Each row was made from one path, in order. Every step used is in the known rows, and no mark comes twice. Write each row's path.
Known rows
vusap -> gori -> movab -> voferil -> napim -> kitob: [  6   0  37  36  32  -5  33  19 -16 -20  -8 -65 -67 -19 -23 -23  34  29
   8  29  14  31  42 -17 -25  40  12   4 -45 -21  -8 -14 -88  17  -6 -15
 -32  -6   9]
gori -> kesud -> kitob -> napim -> kalep: [-46 -20   5  49  26   9  27  23 -43  27   8 -73  10 -65  34  -2  33  60
 -12  -8 -16  15  -8  12  35   8  -6  20   0 -19 -41  -2 -34   5 -61   0
   2 -24 -11]
vusap -> gori -> kesud -> kitob -> napim: [-21   5  25  39  42   7  42  -3   2   1  -4 -81 -31 -29  41 -27  34  45
 -26  19 -11  18 -10  -4  38 -11   9 -13   7  22 -21   7 -55   8  -9 -18
   8 -31  -5]
movab -> gori -> kesud -> kitob -> napim -> voferil: [-20  10  -2  64  57  35  39   9 -42  10  38 -93   6 -50   9 -51  23  50
 -24 -24 -36  15  10 -39  30 -21   4   6 -31  -1 -11  -5 -28  23 -13 -29
   4  -2 -21]
fiti -> mopul -> napim -> voferil -> movab -> gori -> kesud: [  5  43   6  73  50  27 -29 -12 -54 -62  74 -73 -47  -5 -35 -86  19  51
 -15  11 -41  16 -33 -76  32  13 -26  61 -79 -41 -25 -82 -28  72   3 -54
 -37  34 -49]
movab -> voferil -> napim -> kalep: [ -2 -29  18  39  19 -10  14  19 -27 -33  19 -18   0 -23 -52   8   5  35
  21 -15  22  26  39  -5  -3  51   4  11 -15 -41   0 -33 -52  13 -42   0
 -14 -18  10]
gori -> kesud -> kitob -> napim -> mopul -> fiti: [-52 -16  -4  56  42  34  51  -7 -34  21  30 -75 -62 -55  10 -31  47  23
   3 -40 -37  47 -26  -1  89   2 -28  18  25 -13 -46 -34 -70  24 -26 -14
 -18  -5 -47]
movab -> gori -> kesud: [ -2  22   8  51  22  14  28   8 -54  -1  11 -29 -10  -5 -17 -23  -9  46
 -19 -20 -45 -12   4   3  -5 -24  11  14 -26  -9  -7 -26 -30   3  33 -17
 -43  -2  -5]
kitob -> napim -> kalep: [-13 -11  19  10  -1 -17 -18  16 -20   3  15 -24  30 -35  26 -15  42  37
  13  -9   1  -5  -2  -9   9   7 -12   7  19  -8 -18   1 -16  25 -48   4
  33 -14 -31]
vusap -> gori -> movab -> voferil: [ 14  10  30  19  17   7  61  10  11 -17   6 -29 -31  -1 -11 -17  20  54
  10   6  -7  24   9   7 -25  40  32   0 -34  22 -16 -12 -61   5  -5 -38
 -16 -13  20]
vusap -> gori -> kesud -> kitob -> napim -> mopul -> fiti: [ -28   -3   22   60   55   29   62  -10   -3  -15    2  -76  -70  -37
   22  -62   54   21    6  -15  -26   51  -25    3   69   -4  -24    5
   26    6  -60  -31 -111   17  -12  -41   -9  -25  -52]
kalep -> napim: [  4  22  16 -20 -16  12   9  20 -23 -31 -11 -12  12  -5  -6 -16   3  17
   0 -26  -4  10 -17 -20  53  19   8  -1 -16  11  14 -29 -17   6 -13  17
   0  -9 -21]
kesud -> gori -> movab -> voferil -> napim: [ -4  10  56  33  32  13  34  22 -31 -32  38 -60  -6 -11 -74  -2  16  55
  -6 -19 -19  36  38 -18  -5  34  34   3 -12 -42   5 -34 -22  43 -15 -23
 -39   0  13]
napim -> kalep: [ -7 -16   9  13  -8  -5  -5  24 -11  -2 -20   5  30 -16  12  -6   5  12
   9  -5   6   0   2  20 -22   9 -17  14   4 -29 -28 -11 -16  -8 -37  -6
   0 -14 -12]
voferil -> napim -> kalep: [ -8 -11  31  32  11 -19 -21  33 -32 -37 -16 -17  15  -9 -26  -1   7   9
  16  -4  17   6  16  -6 -14  14 -22   9 -10 -46 -15 -18 -34   6 -24  20
 -10  -5 -24]
voferil -> movab -> gori -> kesud -> kitob -> napim -> kalep: [-59  -8  16  88  57  23  24  19 -59  12  26 -93  13 -67   9 -26  36  67
 -22 -18 -35  12 -37   3   9 -31   0  41 -20 -52 -25 -61 -50  42 -25  -6
 -34 -40 -15]
kesud -> gori -> movab -> voferil -> napim -> mopul: [-18 -13  50  45  32  28  66  20 -27 -22  27 -70 -34 -20 -87 -25  21  38
  11 -17 -18  40  21 -30  13  28  18  11   4 -58 -25 -43 -39  46 -32 -32
 -49 -12 -32]
kitob -> napim -> voferil -> movab -> gori: [ -1  27  10  50  48  14 -22  -8 -22 -42  52 -60   8 -22  -3 -60  49  22
  -2 -18 -25  19 -19 -79 -10 -24  -1  30 -24 -17  30 -41 -16  71   5 -17
   8   1 -51]
kitob -> napim -> voferil -> movab -> gori -> kesud: [-13  45  13  80  57  16   1  -2 -61 -54  48 -79 -24 -22   2 -57  52  58
 -13 -23 -51  24 -18 -79   3 -10   1  60 -42 -16  23 -53 -38  64   4 -24
 -30   2 -57]
fiti -> mopul -> napim: [ 11   2  -3 -11   1   1 -44 -10   3  -9  57 -29 -27  -2 -18 -38   1  19
  -5  24   4 -14 -17 -24  55  16 -18  -5 -22  -8 -33 -22  13  40 -12 -16
  27  32 -15]
voferil -> movab -> gori -> kesud -> kitob -> napim: [-49   7   5  77  67  29  28   0 -47  18  46 -97 -17 -49   4 -17  33  56
 -37 -14 -44  12 -39 -20  27 -42  19  33 -20 -27   0 -53 -34  46  10  -1
 -32 -26  -4]
voferil -> napim -> mopul: [-16 -18  14  30  16  -3  14  -1 -17 -21 -11 -36 -35   6 -53 -21  10 -19
  20   1  14  12  -1 -37  25  -1 -17   5   7 -33 -10 -23 -33  18   1  16
 -20  -2 -61]
napim -> voferil -> movab -> gori: [  2  21   5  48  42  23  -6   1 -17 -48  20 -27  11  -2 -22 -52   9   0
  -1 -15 -17  20 -16 -49 -37 -21  -7  35 -41 -30  16 -51 -21  38  16 -29
 -27  -1 -32]
kitob -> napim: [ -5   3   4  -3   7 -10 -15  -2  -7   6  32 -32   2 -16  17 -10  37  19
   0  -7  -9  -3  -6 -29  30  -5   7  -4  16  15  13   7   2  32 -12  11
  34   2 -19]
mopul -> napim: [  7   2   7 -19  -6   0 -37 -23  -5  -8  17 -17   5  -1  -7  -7   6   7
  -3   4 -15  -3   4 -25  52  22 -10 -12 -18 -21 -17  -7   4  13 -19  -3
   9   9 -17]
napim -> kitob: [ -6 -16  -6  -2  -1   3  -9   5  -8  33 -15 -19 -22 -27  22  -7  16 -23
  -3  19   8  -4  21   2  -5  -8 -14  10   2 -22  -6  11  -4  -1 -16  -1
  -1  -2   6]

Write each row's path
[-27  -8   0  56  66  35   6   0  -8  -4  50 -85  22 -46  -1 -50  36  11
 -16 -15 -17  29 -29 -56   9 -38   5  11 -24 -24  11 -36 -14  55  -9 -19
  14 -18 -21] => kesud -> kitob -> napim -> voferil -> movab -> gori
[ -7  -7  49  32  29  12  25  28 -35   1  22 -76 -31 -42 -52 -12  30  35
 -13   2  -7  34  60 -23  -7  29  20  11 -11 -64  -6 -22 -28  41 -29 -24
 -43  -4  19] => kesud -> gori -> movab -> voferil -> napim -> kitob
[-12  -4  57  62  39  33  54  19 -33 -47  44 -55 -50 -18 -90 -41  36  30
  17 -57 -35  67  26 -16  25  40  -5  19  12 -62 -31 -71 -76  52 -20 -47
 -61   4 -37] => kesud -> gori -> movab -> voferil -> napim -> mopul -> fiti
[  6  17  -4  20  30  14 -56 -21   1 -66  65 -47 -38   2 -17 -61  25   9
   7  28   2  30 -38 -83  37  38 -35  45 -54 -33 -18 -59   2  71 -26 -32
   9  37 -44] => fiti -> mopul -> napim -> voferil -> movab
[ 25  11  -7  -1  13  10 -47 -11   2 -38  59 -35 -19   3 -17 -67   5   9
   8  23   7   8  -4 -63  45  34 -37   8 -43  -9 -33 -13  12  42 -32 -37
  37  46 -38] => fiti -> mopul -> napim -> voferil
[ -9  17  -2  32  27   8 -13 -10   0 -56   8 -24 -14  -1  -1 -23  21 -11
  11   2  -6  43 -21 -54 -20  21 -15  49 -34 -22  14 -35 -10  33 -16 -19
 -25   6 -28] => napim -> voferil -> movab
[ -1  27  36  11   8  -8  24  18   4 -20 -30 -23 -15  12  13 -28  22  28
   0  18 -12  14 -15   9 -35   8   8  -3 -27  19 -33  -1 -43   0  11 -20
 -16   4 -14] => vusap -> gori -> movab
[-40  -5  -5  36  32  16  32   1 -29  33  25 -76 -18 -47  31   6  35  45
 -24  -2 -22  14 -10   1  57  -7   9   5  -1   5  -9   7 -18  17 -26   5
   4  -9   4] => gori -> kesud -> kitob -> napim
[  4 -15  10   2   0  -4 -49  14 -13 -12  41 -22   8 -18  -7 -42   6  25
   9  22  10 -18 -15  -8  34  27 -41   9 -17 -35 -64 -31  -5  32 -48 -22
  28  15 -29] => fiti -> mopul -> napim -> kalep
[-25  10  -2  73  64  47   7 -19 -40 -27  31 -90  -4 -35 -20 -48   5  31
 -29   0 -45  36 -19 -48  43   8  -9  36 -73 -62 -24 -57 -29  35  -7 -39
 -49  -3 -19] => mopul -> napim -> voferil -> movab -> gori -> kesud -> kitob
[ -3   5  11 -23 -15   9  -5  24 -31   2 -23 -29  -9 -36  14 -25  17  -4
  -2  -4   0   8   1 -21  50  13  -7  11 -18  -8   8 -18 -21   4 -25  13
  -1 -10 -13] => kalep -> napim -> kitob
[ -9  -5   9  22  17  11   4  -7 -12  -5  38 -27 -42 -23  -1 -45  60  -4
  29 -45 -22  25 -20 -25  57  -4 -27   9  40  -6 -19 -31 -53  37 -15 -10
  16   6 -72] => kitob -> napim -> mopul -> fiti
[  2   4  39  18  16  26  54  18  -4   3  39 -36   6 -24 -38  -9  13  55
  -9 -19 -29  26  24   1  -9  29  35   8  -3 -23 -15 -19 -10  27 -25 -50
 -28 -10  28] => kesud -> gori -> movab -> voferil
[-12  22  44   8   4  11  16  23 -18  -2   3 -35  21  -8 -14 -18  16  34
 -16  -5 -34  16   4   6 -18  -2  13   8   8 -25 -29  -9  14  24 -14 -29
 -26   6  -5] => kesud -> gori -> movab
[  7  41  23  29  28  29  -1  19 -45 -83   9 -40  21  -8 -27 -66  15  16
   1 -36 -23  34 -32 -72  16   0   4  35 -55 -16  26 -79 -36  45   3 -14
 -25  -9 -49] => kalep -> napim -> voferil -> movab -> gori
[-16 -18   1   5   6   3  15  -7  -3  17  22 -45 -22 -25   0 -34  43   2
  23  -5  -7   3 -21 -38  44 -11  -7   1  31   1 -15  -7 -15  35 -27   1
  26 -10 -66] => kitob -> napim -> mopul
[-54  -2   5  99  72  48  46  -6 -55   2  47 -97 -55 -60 -16 -57  54  29
  -9 -51 -56  44 -56 -13  57 -39 -18  47   5 -42 -34 -86 -86  57   8 -24
 -53 -19 -53] => voferil -> movab -> gori -> kesud -> kitob -> napim -> mopul -> fiti
[ 11  23  10  36  40  17 -46 -24 -20 -54  34 -43  16  -5 -32 -60  16   4
  -8  -6 -29  21 -10 -73  15   5 -13  28 -56 -52   0 -58 -13  54   3 -33
 -16   6 -48] => mopul -> napim -> voferil -> movab -> gori
[-10   5  19  31  22   4  34  22 -40 -19  28 -46 -29  -8 -57  19  17  53
   9 -15  -7  29  25 -20   3  56  25  14 -48 -15  14 -24 -40  27 -10  11
 -35  19  11] => gori -> movab -> voferil -> napim
[ 14  19   2  37  42  26 -51 -14 -16 -57  77 -54 -14  -2 -40 -89  14  18
  -7  11 -12  11 -37 -79  21  -5 -26  30 -65 -37 -18 -74  -6  79   2 -47
   1  34 -46] => fiti -> mopul -> napim -> voferil -> movab -> gori
[ -2  43  15  11  13  20  -1  10 -25 -90  -3 -34  -2  -6  -4 -35  26   9
  10 -23 -15  55 -39 -72  34  39  -5  53 -46 -12  27 -65 -27  40 -26   2
 -22  -5 -47] => kalep -> napim -> voferil -> movab
[ -9  10  11  39  30  12  -6   1 -18 -19  20 -21   4  -3 -24 -23   7   4
 -13  -9 -23   1 -30 -14 -26 -37   6  25 -19 -30  11 -56 -18  33  36  -7
 -34 -14  -5] => voferil -> movab -> gori
[-16 -10  15  32  26   1  23  25 -48  14  16 -59 -55 -38 -36   9  30  31
   6   4   5  30  43 -20  -4  45   9  21 -49 -40   6 -18 -44  24 -23  10
 -38  16  15] => gori -> movab -> voferil -> napim -> kitob
[-10  24   3  29  34   0 -25 -14 -10 -53  38 -54 -12 -13  20 -31  60  12
   7   0  -9  35 -24 -81  11  17 -10  46 -19  -8  26 -29 -12  62 -28  -2
  11   6 -50] => kitob -> napim -> voferil -> movab
[ -8 -12  12  14  21 -13 -28  12 -31  -3 -15 -39 -37 -18 -14  -6  18 -22
  -4  20  23   7  35 -24   5  -4 -21   7 -13 -40   7  -4 -20  12  -5  23
 -13   9  -8] => voferil -> napim -> kitob
[-43 -49 -10  11  21  26  37  -2  13  60  16 -71  -8 -55   7 -25  28 -10
   8   3   2  13 -30 -16  61 -28  -6 -11  33  -9 -29   3 -14  21 -41  -1
  28 -27 -33] => kesud -> kitob -> napim -> mopul
[ -7   0  10 -14 -16  22  36  18 -22 -16 -24 -22  -8 -13 -24 -39   9  -3
  23 -20  -3  18 -37 -34  74  11  -3  11   1  -3 -16 -40 -32  12 -25  10
  -7 -19 -62] => kalep -> napim -> mopul
[ -5  64  23  64  36  33  21  21 -80 -95   5 -60 -11 -13 -21 -63  15  51
 -11 -36 -53  43 -35 -69  28  17   1  64 -73 -23  19 -91 -55  40   6 -19
 -64  -2 -53] => kalep -> napim -> voferil -> movab -> gori -> kesud
[-21 -17 -11  14  36  19  11  -1  13  14  29 -61  18 -39  24 -25  30   2
   0  -3   4  31   8 -42  34  -2  -5 -12  -6   7   0  24   4  23 -39 -13
  44  -3 -16] => kesud -> kitob -> napim -> voferil
[-35   8  -4  90  67  44  41   5 -41 -21  14 -71 -13 -36  -9 -38   1  26
 -25  -7 -31  44 -22 -27  -8 -17  -5  50 -58 -41  -9 -53 -36  20   9 -36
 -60 -11  -4] => napim -> voferil -> movab -> gori -> kesud -> kitob
[  1  20   6  16  25  12 -51 -33  -3 -63  24 -38  -6  -1  -9 -30  26  -4
   1  11 -13  38 -17 -79  32  48 -18  44 -49 -43   1 -42  -3  44 -28 -20
 -11  11 -43] => mopul -> napim -> voferil -> movab
[  3   2  55  51  28 -14  36  36 -20 -54 -13 -43 -12  -8 -35 -19  26  64
  25   2   9  32  27  -1 -39  59  12   7 -38 -22 -28 -32 -93  17 -29 -16
 -30 -16  -6] => vusap -> gori -> movab -> voferil -> napim -> kalep
